Known rows, with every step that occurs
vuru/ravif: .01 .06 .08 .00 -.04 .01 .09 .14 .06 .01 -.01 .00 .06 -.01 -.05 -.03 .07 -.16 -.07 -.05 -.14 .05 .04
fedol/dulok: .10 .02 .00 .07 .22 .18 .01 -.18 -.10 .12 .03 .10 .01 .09 -.08 .04 .06 .00 .12 -.05 .07 .12 -.10
ravif/fedol/dulok/vuru/busa: .17 .04 .32 -.10 .13 .16 .09 .12 -.20 -.21 -.01 .09 -.14 .14 -.36 .03 .01 .16 -.01 -.52 -.19 .03 -.05
fedol/bifak: .05 -.03 .03 .11 .04 -.07 .15 .02 -.04 .10 .07 .17 -.04 .08 -.07 .05 .09 .04 .04 .06 .06 .06 -.14
vuru/busa: .01 -.04 .02 -.24 -.02 .00 -.01 .16 -.03 -.14 -.01 -.02 .03 .00 -.06 .03 -.01 .13 -.07 -.09 -.24 .03 .00
busa/vuru/ravif: .06 -.14 .27 .00 -.10 -.08 -.01 .25 .16 .10 .14 -.01 .18 .08 -.04 -.03 .05 -.29 .01 -.22 -.14 .12 -.05
busa/vuru/dulok/fedol/ravif: -.10 -.24 .43 -.05 -.26 .08 .07 .09 .02 .30 .14 .19 .19 .21 .03 .07 .14 -.26 -.04 -.57 .07 .20 -.08
dulok/vuru: .00 .16 .23 .00 -.11 .00 .04 .02 -.04 -.04 -.03 -.09 -.11 .09 -.09 .00 -.08 -.07 .05 -.26 -.12 -.02 .08
dulok/fedol/bifak/vuru/busa: .23 -.42 .25 -.22 -.45 -.14 .15 .06 -.11 -.09 .13 .10 .11 .18 -.27 .07 .07 .17 -.09 -.25 -.02 .02 -.10
bifak/vuru/ravif: .13 -.15 .13 .00 -.35 -.03 .04 .07 .07 -.04 .01 -.10 .10 -.02 -.05 -.05 .03 -.14 -.02 -.02 -.03 .09 .04
bifak/vuru/ravif/fedol: .17 -.27 .20 .09 -.30 -.05 .12 .20 .04 -.19 .00 .01 .03 -.04 -.17 -.08 .08 -.05 -.14 -.13 .07 -.01 .03
bifak/vuru/ravif/fedol/dulok: .27 -.24 .19 .15 -.07 .14 .11 .02 -.05 -.07 .04 .10 .04 .04 -.24 -.05 .14 -.04 -.01 -.18 .14 .10 -.08
dulok/vuru/ravif/fedol/bifak: .12 .10 .42 .22 -.06 -.07 .33 .32 -.05 -.08 .03 .17 -.15 .13 -.34 -.01 .10 -.10 -.12 -.34 -.09 -.03 -.04
ravif/vuru/dulok: .03 .21 .13 -.03 .06 .07 -.01 .23 -.03 .17 -.13 .08 -.02 -.02 .09 -.04 .00 .14 -.17 -.23 -.12 .00 -.04
vuru/dulok: -.03 .11 .00 -.02 .12 .04 -.02 .08 .00 .16 -.02 .03 .04 -.01 .18 .02 .05 -.06 -.08 -.04 .01 .05 .01
ravif/fedol/bifak: .10 -.14 .13 .21 .08 -.08 .22 .16 -.06 -.06 .07 .26 -.10 .05 -.20 .02 .11 .13 -.07 -.03 .17 -.06 -.15
bifak/vuru/busa: .13 -.26 .07 -.25 -.32 -.05 -.06 .08 .00 -.18 .01 -.13 .09 -.01 -.06 .00 -.05 .15 -.01 -.08 -.13 .07 -.01
dulok/fedol/bifak: .11 -.16 .19 .04 -.12 -.09 .22 -.01 -.10 .09 .10 .21 .02 .19 -.21 .08 .10 .02 -.07 -.17 .11 -.04 -.09
busa/vuru/bifak: .02 -.13 .26 -.12 -.06 -.19 .01 .29 .08 .01 .10 -.03 .16 .15 .03 .02 .00 -.04 .05 -.22 -.14 .14 -.08
ravif/fedol/bifak/vuru/dulok: .17 -.24 .18 .18 -.11 -.08 .14 .17 -.05 .06 .07 .20 -.01 .04 -.03 .00 .13 .10 -.10 -.05 .29 .04 -.15

Rows
.07 -.10 .06 -.03 -.19 .00 -.07 .01 .02 .11 .01 -.07 .08 -.01 .18 -.01 .02 -.04 -.03 -.02 .12 .09 .01 => bifak/vuru/dulok
.07 -.04 .15 .09 .00 .00 .17 .27 .02 -.15 -.02 .10 .00 -.03 -.17 -.05 .10 -.07 -.19 -.15 -.03 -.07 .03 => vuru/ravif/fedol
.17 -.18 .16 .11 -.29 -.11 .18 .10 .04 .07 .08 .07 .09 .06 -.12 .00 .11 -.10 .01 .04 .03 .13 -.09 => fedol/bifak/vuru/ravif
.16 -.24 .09 .11 -.26 -.12 .09 -.04 -.02 .05 .09 .06 .01 .06 -.08 .02 .05 .06 .09 .09 .17 .10 -.14 => fedol/bifak/vuru
.02 .12 .24 -.24 -.12 -.01 .03 .18 -.07 -.16 -.04 -.11 -.06 .08 -.15 .02 -.10 .06 -.03 -.36 -.37 .00 .08 => dulok/vuru/busa
.12 -.07 .18 .20 .04 -.07 .29 .30 -.02 -.04 .05 .26 -.03 .04 -.25 -.01 .18 -.03 -.16 -.07 .02 -.01 -.12 => vuru/ravif/fedol/bifak
-.03 .23 .29 -.11 -.11 -.10 .16 .20 -.06 -.10 -.08 -.10 -.08 .14 -.07 .02 -.05 .02 -.02 -.31 -.23 .06 .07 => dulok/vuru/bifak
-.14 .19 .19 .05 -.08 .22 .11 .19 -.06 .25 -.16 .22 -.04 .00 .08 -.01 .10 .08 -.12 -.36 -.12 .18 -.09 => fedol/ravif/vuru/dulok
.11 .14 .24 -.19 .09 .17 .02 -.01 -.15 -.05 -.01 -.02 -.08 .18 -.24 .06 -.04 .06 .09 -.41 -.29 .13 -.03 => fedol/dulok/vuru/busa
.08 -.05 .20 .01 -.01 -.05 .20 .06 -.10 .25 .09 .25 .06 .18 -.04 .10 .16 -.04 -.15 -.20 .13 .02 -.09 => vuru/dulok/fedol/bifak
.08 .06 .14 -.24 -.07 .02 .01 .30 -.06 -.12 -.12 .04 -.02 -.03 -.14 -.04 -.06 .32 -.16 -.30 -.40 -.02 -.04 => ravif/vuru/busa
.07 -.23 .36 -.11 -.13 -.07 -.04 .14 .04 .23 .17 .07 .20 .19 .03 .04 .05 -.20 -.09 -.43 .06 .03 -.03 => busa/vuru/dulok/fedol
.22 -.31 .31 .04 -.47 -.13 .26 .04 -.02 .06 .12 .12 .13 .17 -.26 .02 .15 -.12 -.10 -.20 .08 .05 -.06 => dulok/fedol/bifak/vuru/ravif
-.15 -.03 .23 -.04 -.19 .18 .18 -.02 -.09 .23 -.01 .20 .07 .12 .02 .06 .17 -.13 -.14 -.39 .08 .14 .00 => vuru/dulok/fedol/ravif
-.03 -.07 .35 -.26 -.38 .15 .20 .20 -.14 -.06 -.11 .21 .00 .10 -.30 .01 .06 .27 -.20 -.65 -.33 .06 -.06 => dulok/fedol/ravif/vuru/busa
.04 .18 .18 -.10 -.04 -.07 .14 .32 -.05 -.07 -.17 .05 -.03 .03 -.07 -.05 -.02 .28 -.14 -.25 -.26 .04 -.04 => ravif/vuru/bifak
.21 -.37 .23 .04 -.44 -.14 .17 -.10 -.08 .04 .12 .12 .07 .17 -.22 .04 .08 .03 -.01 -.14 .21 .00 -.10 => dulok/fedol/bifak/vuru
.01 -.09 .22 -.04 .06 -.06 -.12 .19 .10 .24 .13 .01 .17 .08 .18 .01 .02 -.19 .01 -.20 .01 .13 -.09 => busa/vuru/dulok
